Each row comes from the steps of one path. Every step used is in the known rows, and no mark comes twice. Write the path behind each row, first mark first.
Known rows
fegap-kezug-pizov-pugon: [108 463 -78 -130 217 90 84 205 152 445 -325 -259 149 443 499 -197 30 -407 -221]
zipo-zuva-pizov: [-61 427 -46 112 -121 87 131 -228 185 79 260 -255 160 -384 97 -104 -6 -401 -761]
fegap-kezug-pizov: [110 539 -77 -140 262 22 -31 146 -64 376 -397 -359 78 487 432 -231 -92 -431 -291]
kezug-pizov-zuva-mabim-pugon: [355 244 -130 5 -24 269 -104 -129 480 81 270 69 401 -236 314 -30 -35 -502 -268]
mabim-zuva-pizov: [141 221 176 397 -66 174 150 -299 178 -137 431 -25 207 -98 213 -53 -127 -217 -324]
pugon-fegap-kezug-pizov-zuva-mabim: [7 227 457 -170 271 137 -55 -74 154 -144 -102 -256 -27 210 492 59 -3 -209 -543]
zuva-mabim-pugon-fegap-kezug: [172 165 177 159 87 231 166 -180 138 -179 507 -118 -18 188 364 11 -115 -148 -226]
kezug-pizov-pugon: [242 273 -114 -114 50 200 -90 63 274 347 -171 76 350 -163 471 -26 71 -545 -52]
fegap-kezug-pizov-zuva-mabim-pugon: [195 436 -91 -23 173 137 85 74 314 261 27 -254 202 393 385 -177 -30 -356 -348]
mabim-pugon-fegap-kezug-pizov-zuva: [-53 138 331 53 270 49 143 71 270 -29 259 -112 231 115 489 346 155 -43 -147]
zipo-zuva: [-49 431 -128 -116 -100 145 269 -172 43 -5 -70 -415 89 -360 76 0 53 -209 -609]
kezug-pizov-zuva: [218 316 -108 -135 -1 190 -122 -41 362 156 -144 1 390 -244 349 12 13 -524 -301]
mabim-pugon-fegap: [-111 71 345 99 193 47 172 6 59 -134 235 -49 159 -51 465 439 112 -7 -11]
mabim-zuva-pizov-kezug: [225 286 138 370 -62 240 129 -140 285 -191 459 -34 188 -81 287 -144 -9 -47 -354]
fegap-pugon: [-334 279 -248 -127 -115 45 328 -176 60 480 -243 114 14 210 319 -131 -132 -204 -312]
pugon-mabim: [222 377 76 -13 -159 181 287 -176 75 20 143 12 45 -3 595 0 -31 -278 -264]
fegap-kezug: [-79 517 -32 -96 173 18 267 153 -97 259 -431 -421 -44 561 426 -143 -68 -225 -295]
pizov-kezug: [139 474 -123 -119 -17 218 122 325 135 -42 -268 -181 38 52 514 -155 161 50 -215]

Which path is each row?
[-44 162 329 65 327 12 73 86 73 9 195 -152 163 188 499 306 97 -72 -76]  mabim-pugon-fegap-kezug-pizov
[78 263 126 305 -177 149 198 -97 506 272 482 294 264 -89 605 -72 37 -521 -329]  zuva-pizov-pugon-mabim
[265 174 155 143 129 234 21 -186 158 -116 525 -91 46 155 364 -35 -129 -248 -224]  zuva-mabim-pugon-fegap-kezug-pizov
[-131 62 327 -126 26 223 312 43 340 -2 -139 42 129 -128 593 299 241 -114 -141]  pizov-pugon-fegap
[400 334 197 290 -191 281 262 -262 331 -159 689 94 122 -67 544 -132 2 -103 -403]  pugon-mabim-zuva-pizov-kezug
[174 171 150 -163 143 189 -156 24 261 186 -139 68 282 -192 542 99 109 -459 -136]  kezug-pizov-pugon-fegap
[-16 285 -83 112 -230 186 389 -324 374 302 471 285 39 162 458 -280 -64 -41 -483]  fegap-pugon-mabim-zuva-pizov-kezug
[190 105 174 174 20 253 132 -239 141 -238 544 -25 23 1 340 74 -119 -169 -183]  zuva-mabim-pugon-fegap
[-162 304 -161 -92 -211 103 415 -293 170 444 88 229 -7 197 480 -160 -111 -191 -388]  fegap-pugon-mabim
[-76 272 475 -208 361 31 -108 21 -87 -41 -322 -312 -55 273 531 99 -1 -214 -428]  pugon-fegap-kezug-pizov
[310 173 55 -28 33 261 -152 -160 471 -36 279 65 351 -258 356 55 -12 -446 -333]  kezug-pizov-zuva-mabim-pugon-fegap
[-70 245 -56 134 -231 142 408 -437 299 338 456 293 57 145 407 -214 -144 -158 -465]  fegap-pugon-mabim-zuva-pizov
[65 150 112 71 -88 299 363 -149 641 -209 423 -47 195 -20 333 122 57 -93 -440]  pizov-zuva-mabim-pugon-fegap-kezug
[-211 258 504 -181 296 30 99 26 -113 -129 -347 -353 -144 327 533 161 16 -71 -431]  pugon-fegap-kezug
[260 435 15 -40 171 167 166 68 250 333 -17 -215 156 408 515 -208 45 -303 -263]  fegap-kezug-pizov-pugon-mabim-zuva
